Each row comes from the steps of one walk. Every step used is in the known rows, and no mark comes twice. Write the walk behind each row, first mark first.
Known rows
ridibek > zikega > toset > numik > gekes: -13.2 -26.1  -6.5   3.3  -3.3  19.5  41.6   4.4 -10.8  22.6   9.2   5.3   2.8  13.5 -32.7  12.7   0.0  20.8 -14.4  39.8   5.7  13.6
numik > givot > gekes > zikega: -12.0 -13.1  -4.4   5.4  21.9  34.1  12.4  12.9   3.6   8.2  45.2  -5.7   4.1  10.4  13.6  12.1 -20.4  -9.1 -11.9  32.0 -14.9   8.8
toset > givot > ridibek:  -4.5  14.9  -3.5  12.0  -7.5   4.5   8.2 -13.4  -2.1  -7.9  -2.4  -8.3   4.1  29.9   5.5   5.2  30.7  -1.0  27.7  14.8   8.3   6.3
givot > ridibek > zikega: -29.6   6.6   9.2  -0.8 -14.7  20.0  20.6 -24.6   6.3  14.1   6.8 -20.5  -2.8  11.5  -9.7  -4.7  -7.7   3.5  14.4  33.1  -2.7   9.7
givot > gekes > ridibek > zikega > numik: -14.4  -8.3  24.4  31.7  -4.7  -0.2  18.6  -7.2  11.1   4.2  23.5 -19.6  -0.8  17.3  -7.9 -19.0 -30.3 -23.4 -36.3  22.0 -19.1  10.8
gekes > zikega > toset > ridibek:   2.3  -0.9  19.8   9.0  26.4   2.7  10.1  -0.9   5.6  12.5 -11.0 -13.6  20.6   9.2  29.6  10.4  -0.4  10.5 -29.7  25.5 -13.7   7.7
toset > numik > givot > gekes: -11.1   4.7 -10.5   5.1  28.9  23.8  21.0  -2.4 -17.5   4.8  62.1  16.2   3.8  17.2  -4.4  -7.2   9.3   7.5   9.6  35.3  -2.6 -15.2
zikega > givot > ridibek > numik: -21.9  25.4  44.9   1.1  -4.3  19.8  19.9  -5.4 -16.7  -7.3  -5.0 -14.1  13.6  16.9  -4.9  -7.3  -5.0 -29.6  31.4  28.7  10.5   8.6
numik > givot > ridibek > zikega: -36.4   8.4  11.7  -9.0 -19.6  36.1  39.6  -5.1  -5.5  20.7  20.9  -8.5   2.3   5.7  -3.5   4.5 -12.0   2.5   1.8  40.8 -14.7   9.3
toset > gekes > ridibek > numik:  24.3   2.5  16.9   4.7  10.8 -24.8   9.7  28.5  -8.7   3.7  -7.3 -33.5  10.8   7.2 -19.9  -7.0   6.8  -2.6 -19.8  38.4  15.9  17.9
zikega > numik > gekes > ridibek:  -3.3 -34.4  19.8  13.3 -10.9   3.7  13.1  33.8 -15.0  -5.7 -23.3 -11.5  -4.4  -2.1 -18.1  -0.1 -15.2 -27.4 -28.1 -16.2 -12.1   7.5
givot > ridibek: -19.4  11.2   8.5  -2.0   5.3  13.9   5.4 -19.1  -7.5  -3.0  -0.4 -13.5  -1.8  16.9   5.4  -2.0   6.4  -6.9  26.0  10.8   3.0  -1.4
numik > gekes > ridibek > zikega:  -9.4 -43.4   1.8  12.3 -19.6  12.5  26.6  42.4   1.4   9.1 -13.4 -19.9  -5.5  -1.8 -29.7  -5.8 -11.3   1.6 -21.1  25.0  -0.8  23.2
toset > numik > gekes > zikega:  -0.8 -51.3 -32.4  -2.7  19.2  31.1   8.4  22.4  -2.0  13.6  -2.2 -10.8  -3.2  -6.9 -30.6  19.8  -0.3  12.7  12.2  29.8  13.8   1.2
ridibek > zikega > givot > gekes: -16.5  12.4  41.2  19.4   1.7  22.7  26.6 -13.1  14.2  -3.8  44.9   5.6   3.8  18.9  -2.7 -17.8 -26.3  -4.5   2.8  36.1   3.0   3.4
ridibek > numik:   0.4   2.6  -2.9  -1.7 -17.0  -0.9   0.0   6.1 -15.9  10.6  -4.0 -14.3  13.4  -0.3 -18.3  -0.2  -2.3 -12.5  -0.9  17.4  -1.0  21.5
numik > givot > gekes > ridibek: -10.3  -4.6  13.4  19.9  21.8   9.1  19.8  28.4  -8.6 -11.8  36.2  -1.5   1.8  21.0  13.7 -15.4  -2.9 -16.3 -17.0  25.3 -11.3   6.7
zikega > givot > gekes > ridibek > numik:  -1.9   5.5  45.0  30.3  15.1   0.3  14.5  22.5  -9.4 -22.9  14.0 -13.0  12.8  27.4  -0.8 -28.1 -10.2 -36.3   0.8  35.2  10.0  17.2
numik > gekes > ridibek > zikega > toset > givot:   4.6 -32.7   3.8  31.8 -20.6  -4.2  45.2  42.1   3.6   3.4 -19.5  -6.1   5.1  30.0 -14.2  13.9  11.2   2.9 -39.1  34.8   1.5  43.2
givot > gekes > ridibek:  -1.9  -6.5  10.8  28.0  26.0  -7.0  -0.8  10.0   3.5 -18.9  20.0 -15.6  -2.9  26.5   7.8 -22.3   1.6 -14.7  -5.7  14.5   0.8   4.3
numik > gekes:  -4.0 -23.2  -1.9  -2.4 -11.7  19.3   7.2  23.5 -18.0   3.9   1.5  -1.9  -1.8  -0.5 -20.6   6.9  -2.9  -0.7   0.7  -2.9   0.8   5.2
numik > gekes > zikega > givot > ridibek: -23.5 -24.5  31.8  -1.1  13.1  52.9  24.5  17.8  -3.2  -7.5 -10.5 -14.9  -2.1  12.1  -5.4  17.9 -17.2 -18.8  31.6  27.7  12.8   6.8
givot > gekes > zikega > numik:  -8.7 -10.6  10.9  14.0  13.9  16.7  -1.7 -17.9  11.5   5.0  27.8 -16.1   2.5  10.9   3.8  10.0 -34.2 -25.2 -19.3   9.0 -18.5   3.0
toset > givot > ridibek > zikega > numik: -18.5  13.0  11.9  14.2 -38.4  11.1  29.2 -29.9   5.4  12.9  -1.4 -13.5   5.5  18.7  -8.6   8.6  -4.0  -7.8  -1.2  22.5 -12.0  13.2
givot > gekes:  -7.4   9.4   6.9  12.9  11.6   7.3  -2.7 -14.0  -1.4  -5.5  37.8  -3.4   2.0  22.1   3.5 -12.3  -2.7  -5.9   5.3   8.1  -0.9  -1.8
gekes > zikega > numik > givot:  -8.5 -16.5   5.4  -9.6  -3.2  24.6  19.6  13.9   1.1  18.0   3.8  -0.8   5.6 -18.4   9.5  30.2 -34.8 -21.9 -34.5   9.7 -31.3   6.1
ridibek > numik > givot > gekes > zikega > toset: -15.4  -2.3   7.6   7.3  12.6  24.4  28.7  13.8 -15.4  18.1  36.4 -11.1  25.3  27.4   9.4  23.9 -23.9 -27.0 -35.4  54.0 -20.2  40.5

Write each row's walk
  0.7 -37.8   2.5  12.8   0.5   5.3  10.5  47.1 -12.1  -8.5 -21.2 -12.9  -5.9   3.3 -15.9  -5.2   2.1  -9.5  -9.4   2.9   4.9  12.1
numik > gekes > ridibek
  0.6  14.9  45.4  -8.4  23.3  23.1  22.6   1.4  -0.2   5.4   2.9 -34.5  13.9  15.8  -9.3  14.2 -12.6 -10.1  21.5  64.2  25.4  13.7
toset > gekes > zikega > givot > ridibek > numik
-21.0  21.4  46.5   1.8  12.7  21.5  19.6 -13.0  -2.3 -18.4  -0.5   0.7  -1.0  18.8  13.6  -6.2  -2.2 -15.9  35.4  12.8  11.8  -9.6
zikega > givot > ridibek
-26.9   8.0  23.1   8.3 -21.2  29.0  35.5 -11.4  -5.7  22.0  58.6   5.1   7.9   4.8  -4.8   0.1 -39.0 -15.6 -35.4  21.9 -36.6   4.4
ridibek > zikega > numik > givot > gekes
-18.1 -10.5  12.1  21.9   1.8  17.4  33.3  24.8   4.6   6.4  40.7  -9.2   1.0  18.0   1.3 -17.3 -17.4  -5.3 -29.0  46.7 -17.5  16.2
numik > givot > gekes > ridibek > zikega
 13.6  -1.0  -4.6  39.4  -5.1 -16.3   4.8  21.6  -7.2 -14.7  12.7 -23.5  15.5  39.1  -9.6 -17.1  21.7 -20.0  -6.3  37.2   6.1  34.1
toset > givot > gekes > ridibek > numik
 -4.9 -19.2 -13.1  -6.0  37.4  17.5  35.8  12.0  -1.3  16.5   7.5  11.4   8.5   6.1  12.1  33.2  -1.9   8.7 -20.5  46.7  -3.6   8.2
gekes > zikega > toset > numik > givot
-10.0  12.0  32.7   7.8 -27.8   7.8  17.5 -21.4   0.2  27.5   6.9  -9.9  15.6 -13.4  -3.7 -15.1 -22.6   9.2 -33.3  11.9 -35.0  -7.9
toset > ridibek > zikega > numik
-22.7 -31.4  -5.3  -7.5 -14.6  42.1   8.3  20.1 -21.1  17.6 -12.5 -46.2   9.6   9.7 -31.5  20.6 -11.3 -22.5  20.1  37.3   3.5  32.4
givot > ridibek > numik > gekes > zikega
-24.7  -8.1   6.0  -6.4 -25.6  32.1  13.5  12.5 -37.8  11.0  -3.8 -30.0  10.7  13.5 -34.3   1.9   2.4 -20.5  25.8  20.0   4.7  21.7
givot > ridibek > numik > gekes
 -2.1  -3.2   7.8  26.0   8.4  -8.6   0.0  16.9 -12.5  -7.7  13.8 -29.3  11.2  26.4 -10.8 -25.7  -1.1 -27.2  -7.3  31.3   2.0  24.9
givot > gekes > ridibek > numik
  2.6 -13.0  25.3   3.5  20.8  18.9  10.3  13.0  20.0  -8.3 -10.4   0.6   0.9  -4.4  12.5  12.4 -22.4 -11.0   4.3  21.5   8.1   3.7
gekes > zikega > givot
 17.1  21.5  28.4  -4.4  24.9 -16.9  22.4  -9.2  -4.6   6.6  13.4   0.6   7.0  20.9   7.4  17.0   4.6  14.3 -28.1  18.6  10.9   0.7
zikega > toset > gekes
-27.5  12.8  12.3  -9.2   1.5  29.1  24.0   0.5 -19.9   2.8  15.4  -0.6   2.4  10.4  12.1   6.5   3.4  -9.8  14.0  19.5 -10.6  -2.3
numik > givot > ridibek
-17.6 -26.2  15.2  -1.3 -42.8  26.2  26.5   6.0  -9.2  25.4   4.2  -5.2   0.8 -11.5 -34.9  10.5 -35.1  -8.7 -27.2   0.4 -21.4  11.2
ridibek > zikega > numik > gekes
-13.6 -10.8  -6.0   1.2   2.7  32.6  12.2  21.1 -12.0  18.5  40.9 -21.3  18.5   9.1  -6.0  12.4 -23.6 -21.4 -13.5  50.7 -16.3  29.5
ridibek > numik > givot > gekes > zikega
-19.0  30.6  39.7 -12.6   6.0  20.1  61.7 -14.7  -7.0  25.6  34.8  -7.0  10.0  28.2   4.7  22.2  -7.1  16.4 -23.9  62.2  -3.3  11.8
numik > givot > ridibek > zikega > toset > gekes
 -9.4 -24.8  -2.4  13.3   3.0  25.3  29.0   9.2  -7.4   1.4 -17.1 -17.5   7.3  39.5   3.4  41.0  15.8  -7.7   4.9  31.3   7.0  34.9
numik > gekes > zikega > toset > givot > ridibek
  8.1  17.0  27.0  -2.8   4.1  -8.6  37.6 -14.5   8.7  24.7  19.5  -6.0   6.9  18.2  -6.4  15.5 -10.1  25.6 -39.3  42.9   7.0  12.4
ridibek > zikega > toset > gekes
 -4.6 -39.9   2.8   2.3   9.2  21.9  19.1  23.7  -3.7   9.8 -14.1  -8.6   3.6  11.5  -2.5  35.9 -14.4  -5.8 -24.6  15.3  -2.0  26.6
numik > gekes > zikega > toset
 10.9 -12.6 -20.9  26.5  14.1  10.7  -1.6  -0.4  18.4  -3.5  27.9 -13.5   6.9  31.8   6.7  11.7   7.0   0.1   1.9  31.9   3.2  17.3
toset > givot > gekes > zikega
-13.6  11.8   6.2   4.3  -9.3  21.8  15.8  12.3 -30.2  11.1  49.6  -4.8  19.3  14.5  -9.4  -4.8 -10.8 -20.2  -8.8  32.4 -15.6  18.3
ridibek > numik > givot > gekes
 -2.5 -10.2   5.9   3.8 -10.6   0.1  21.5  49.1 -22.0   3.9 -10.3 -12.8  14.2  -3.1  -7.2  -3.3  -2.6 -22.9 -24.1  31.1 -10.5  27.1
gekes > ridibek > numik > givot
  5.6  17.6   5.9  31.9  12.1  -9.3  17.1 -16.9  -1.6 -12.8  32.6   9.6  14.0  54.3  19.5   7.2  20.8  -3.5 -14.7  17.0  -0.5  17.9
zikega > toset > givot > gekes
  0.9 -19.9 -16.3   3.4  41.5   3.2  17.1  -7.7  10.5   9.3  -7.8  -0.5   4.4  12.5   5.9  25.9   3.6   8.8  -9.7  38.1   9.6   8.2
gekes > zikega > toset > numik
-35.4   2.8  -6.0  -9.8  -0.4  36.7  44.6 -14.2  -7.4  24.8  28.5  -2.9   0.9   5.0 -16.0   1.7   4.1  17.9  18.6  59.2  -1.7  -5.6
toset > numik > givot > ridibek > zikega
 -8.1  -6.0  -8.1   7.4 -38.3  23.1  17.0  16.2 -35.2   4.3  -7.3 -25.0  16.5  28.6 -33.6  10.9  24.9 -14.0  26.5  27.5   8.6  31.2
toset > givot > ridibek > numik > gekes
 -8.4 -17.3  20.4  16.3 -17.4  -8.2  22.0   6.6  12.4   8.0 -16.9 -17.0  -3.0  -6.2  -9.9  -7.5 -27.4 -15.7 -41.7  12.3 -17.4  12.2
gekes > ridibek > zikega > numik
 -4.9 -21.2  -3.9  -3.3 -30.4  19.6   6.4  30.7 -32.8  13.6  -4.5 -15.9  12.6  -2.8 -38.8   6.0  -5.3 -14.5   0.2   9.6   0.7  24.6
ridibek > numik > gekes
 -3.7 -19.8   3.2  15.7  -7.2  -7.0  18.3  19.5  19.3   5.6 -15.0 -19.3  -4.4   0.9  -9.4 -12.9 -10.3   3.2 -23.4  30.9  -0.3  18.1
gekes > ridibek > zikega
  3.9 -43.4 -15.6  13.2  19.4   4.4  14.7  38.0 -15.2  -6.4 -13.3  -7.6  -7.7   3.6 -29.8  -8.7  19.9   5.8   7.3  17.5  18.4  -3.3
toset > numik > gekes > ridibek
 -2.9 -45.3 -15.5  -4.3 -17.7  30.5   3.2  39.5 -15.8  19.9 -14.2 -31.6  11.7  -8.1 -37.0  22.0 -18.4 -14.1  -5.6  27.3   0.8  35.8
ridibek > numik > gekes > zikega
 10.4 -36.9 -11.4  15.3  -1.4  13.8  22.6  30.5  -0.5   3.1 -16.4  -3.1  10.5  25.1  -1.2  43.6   8.1  -0.1 -22.2  21.0   3.8  36.3
numik > gekes > zikega > toset > givot
 -8.1 -33.0  39.1  18.2 -11.9  21.1  39.9  49.1   4.3  -5.1 -14.0  -5.3  -3.6   0.8 -21.8 -10.0 -20.1  -8.2 -12.4  28.5   8.5  16.1
numik > gekes > ridibek > zikega > givot
